Each row comes from the steps of one path. Every step used is in the known rows, and no mark comes twice. Write the path behind each row, first mark first.
Known rows
leson setu ruvib femi niti nefo lakig: [ 0.86  1.52 -1.25 -0.62  3.60  3.76  6.12  0.72  0.26 -2.90  1.87  1.46
 -1.27  1.17  3.45 -0.43  1.87 -2.63  0.10  0.17  0.13  4.41 -2.75]
femi ruvib: [-1.28  1.37 -2.85 -0.98 -1.53 -0.74 -1.66  0.80  0.57 -2.80  0.14  1.98
  1.34 -0.07  1.75  0.77  1.76 -2.39 -1.34 -1.00  1.53  2.21 -0.40]
setu ruvib lakig: [-0.45  0.74 -2.14 -0.41  0.72  6.56  2.32  0.99  0.26 -0.72  1.13  2.14
  1.49 -0.02  1.37  2.57  2.35 -2.56 -1.99  2.60  0.49  2.05 -1.12]
femi niti nefo: [ 1.18  1.37 -1.40 -1.30  1.48 -3.41  3.95  1.88  0.53 -1.23 -1.18  3.02
 -0.86  0.62  2.66  0.43 -3.67 -2.69 -1.53 -1.72  1.32  2.87 -0.10]
nefo lakig ruvib femi niti: [ 0.17  0.71 -1.51 -2.79  5.76  5.37  5.39 -0.22  0.53 -2.82  2.46  1.76
  2.71 -3.00  2.36  0.29 -0.59 -2.36  0.54 -2.76 -0.87  2.06 -0.65]
ruvib femi: [-0.69  0.36 -1.83 -2.45  1.24  1.67  2.98  0.50  0.26 -1.88  0.23  1.32
  1.61 -0.78  1.92  2.20  0.78 -1.97 -1.52  0.95  0.95  0.13 -1.42]
ruvib setu leson: [-0.19 -0.28 -3.83 -1.03 -1.91  4.55  0.70  0.49 -0.35  0.36  0.14 -0.13
  0.18 -0.43  2.28  2.09  3.10 -2.25 -2.93  3.28  0.13  2.04 -2.64]
lakig ruvib: [-1.11  1.16 -2.67 -1.49 -1.05  2.20 -0.04 -0.11  0.53 -1.08  1.34  3.84
  0.39 -0.15  1.48  1.58 -1.40 -2.25 -1.42 -2.92  1.07  0.84 -0.17]
leson setu ruvib: [-0.92  1.98 -3.50 -0.02 -1.78  2.95  0.28  0.75  0.11 -1.22  1.65  2.23
 -1.78  1.30  1.96  0.90  2.59 -2.44 -1.74  1.34  2.23  1.79 -2.57]
nefo lakig ruvib femi niti leson vovuda: [ 0.46  1.38 -0.43 -2.55  6.96  4.11  4.37 -0.54 -0.68 -1.73 -0.11  4.97
  3.51 -3.48  3.31  0.36 -0.76 -2.84  0.17 -3.67 -1.10  2.97 -1.38]
femi ruvib setu: [-1.25  0.45 -2.56 -1.37 -2.19  2.14 -2.35  1.26 -0.21 -2.50  0.75  0.16
  0.49 -1.26  2.37  0.09  5.27 -2.28 -1.44  3.08  0.73  3.01 -1.02]
nefo lakig: [-0.04  1.84 -2.67 -1.12  2.35  1.84 -1.52  0.18  0.77 -1.32  1.52  1.97
  0.87  0.09  1.12  2.01 -0.18 -1.91 -0.42 -1.65  0.36  1.30  0.69]
leson setu: [-0.78  1.96 -3.94 -0.54 -1.40  0.86 -0.60  0.90  0.21 -0.93  0.99  1.75
 -1.87  0.57  1.74  0.70  1.00 -2.04 -1.76  1.05  1.95  1.29 -1.17]
setu ruvib femi niti: [ 0.25  0.54 -1.30 -1.97  3.54  3.00  7.87  1.12  0.17 -2.27  0.75  1.17
  1.96 -2.59  2.60  1.02  1.04 -2.82 -1.17  1.17  1.16  1.24 -3.13]
nefo niti leson vovuda: [ 0.02  2.82 -2.91 -2.27  2.12 -1.99  1.28 -0.47 -1.08 -0.53 -3.13  5.61
  1.12 -1.16  2.20  2.09 -0.33 -3.06 -1.95 -3.56  0.72  1.39 -1.22]
femi niti leson setu ruvib lakig: [ 0.53  1.28 -2.10 -0.04  3.09  7.70  5.01  1.40 -0.46 -0.09 -0.07  0.61
 -0.87 -1.82  2.85 -0.18  2.15 -3.51 -2.33  3.11  0.24  4.06 -3.30]
vovuda leson setu ruvib femi niti nefo lakig: [ 1.76  1.60 -1.86  0.03  5.49  4.60  6.74  0.67 -0.16 -3.47  1.62  3.80
 -2.24  3.03  2.08  0.22  1.85 -2.76 -0.43 -1.36  0.27  4.72 -3.75]
setu ruvib: [-0.51  1.51 -2.38 -0.68 -0.80  1.82  0.96  0.69  0.48 -0.99  0.92  2.87
  0.45  0.38  1.49  2.31  0.92 -2.57 -1.86 -0.07  1.88  0.89 -1.75]
nefo niti leson setu ruvib: [-0.27  2.64 -4.02 -1.06 -0.43  3.25  2.34 -0.86 -0.45 -1.16 -0.75  1.91
 -2.33  0.19  2.41  0.90  2.60 -3.55 -2.27 -1.98  1.02  2.23 -3.85]
niti nefo lakig ruvib femi: [-0.21  0.59 -0.77 -2.10  1.68  4.15  2.27 -0.92  0.64 -2.65  1.80  3.70
  0.67  2.52  2.52  1.71 -0.76 -2.04 -0.02 -3.88 -1.07  2.80 -0.03]
femi niti nefo lakig ruvib setu leson vovuda: [ 1.18  0.88 -2.23 -0.73  2.13  4.07  2.85  0.21 -0.89 -0.50  0.54  5.53
  0.88  0.02  3.71  0.06  0.77 -2.66 -0.84 -2.05 -1.51  5.71 -1.46]

Write each row's path
[-0.02  1.05 -2.24 -1.20  2.49  4.07  7.15  1.14 -0.13 -2.35  1.52  0.47
 -0.08 -1.84  2.96 -0.27  2.89 -2.67 -1.14  2.34  1.52  2.06 -3.95] => leson setu ruvib femi niti
[ 0.28  0.02 -2.74 -0.70 -1.50  6.82  0.07 -0.91  0.15 -0.52  1.81  2.37
 -0.85  2.71  2.81  1.61  1.43 -2.41 -1.43 -1.93 -1.68  4.64 -1.27] => niti nefo lakig ruvib setu leson
[ 1.40  0.85 -0.61 -2.07  5.45  0.75  5.86  0.87  0.50 -2.54  0.25  1.61
  0.97  0.04  2.91  0.64 -1.44 -2.35  0.06 -1.42 -0.50  3.14 -0.31] => ruvib femi niti nefo lakig
[-0.03  2.07 -3.98  0.81 -0.14  3.47  0.83  0.84 -0.30 -1.69  1.52  4.68
 -2.73  2.92  0.53  1.64  2.79 -2.56 -2.28  0.25  2.41  2.10 -3.49] => vovuda leson setu ruvib
[-0.95  0.33 -3.42 -1.20 -2.05  5.04  0.10 -0.11 -1.16  0.22  0.53  5.07
  1.61 -0.82  2.72  1.73  2.93 -2.34 -2.42  0.58  0.00  2.68 -2.34] => lakig ruvib setu leson vovuda
[ 1.37  1.08 -1.86 -0.22  2.75  2.57  7.97  1.34 -0.48 -3.01  0.23  4.08
 -2.71  2.98  2.40  0.22  1.68 -2.95 -1.78  0.41  1.44  4.07 -4.49] => vovuda leson setu ruvib femi niti nefo
[-0.82 -0.47 -3.94 -1.42 -2.75  7.26  0.99 -0.31 -0.24 -0.06  1.44  1.67
  0.37 -0.51  2.38  1.70  2.38 -2.45 -2.53  0.30 -0.37  2.34 -2.61] => lakig ruvib setu leson
[-0.93 -0.22 -3.95 -0.56 -3.12  4.03 -0.59  0.56 -0.30 -1.54  0.25 -0.65
  1.39 -0.72  2.63  0.85  5.47 -2.53 -2.49  2.27  0.16  3.77 -2.90] => femi ruvib setu leson
[ 0.20  1.11 -1.86 -2.06  5.38  7.30  4.53 -0.69 -0.06 -1.97  1.50  0.78
  0.01 -2.56  3.29 -1.02  0.58 -2.82 -0.05 -2.24 -1.06  3.42 -2.39] => nefo lakig ruvib femi niti leson setu
[-0.14  1.07 -3.16 -0.30  1.42  5.74  4.12  0.42 -0.55 -2.70  1.69  3.63
 -1.41  2.39  1.21  1.81  4.34 -2.47 -2.08  1.71  1.71  1.68 -4.72] => vovuda leson setu ruvib femi
[ 0.55  1.94 -2.55 -0.24  1.47  3.11  3.76  1.07 -0.17 -0.64 -0.41  1.17
 -1.76 -1.56  3.00 -0.45  0.89 -3.42 -2.18  0.56  1.52  3.03 -3.74] => femi niti leson setu ruvib
[ 0.79  1.31 -1.84 -1.77  3.16 -0.14  3.27  1.18  0.14 -0.24 -2.03  1.26
  0.11 -2.76  2.47  0.62 -2.47 -3.12 -2.11 -1.64  1.00  1.84 -1.33] => femi niti leson
[ 0.57  0.43 -0.50 -2.04  4.18  3.99  7.51  0.66 -0.09 -1.46 -1.01  0.70
  1.58 -2.89  3.28  1.09  0.42 -3.39 -1.73  0.29  0.60  1.99 -4.12] => setu ruvib femi niti leson
[-1.27  0.17 -1.87 -2.68  0.31  4.24  3.14 -0.43  0.34 -2.13  1.52  2.83
  1.72 -0.56  1.97  1.86  0.12 -2.12 -1.07 -1.51  0.36  0.47 -1.37] => lakig ruvib femi
[ 0.01  1.94 -4.44  0.12  0.51  1.57 -0.13  0.93 -0.23 -1.41  0.57  4.16
 -2.86  2.51  0.38  1.39  1.36 -2.13 -2.36  0.27  2.07  1.60 -2.05] => vovuda leson setu
[ 1.24  0.08 -2.53 -1.00  1.47  6.19  3.47 -0.01  0.10 -0.72  1.39  1.87
 -0.41  0.24  3.34  0.14  0.23 -2.83 -1.10 -1.84 -1.83  5.30 -1.69] => femi niti nefo lakig ruvib setu leson
[ 0.26  0.21 -0.52 -2.62  2.15  1.03  7.18  0.58  0.33 -2.49  0.11  3.55
  0.65  0.08  3.19  0.32 -2.57 -2.66 -0.95 -3.08  0.06  2.92 -1.10] => lakig ruvib femi niti nefo
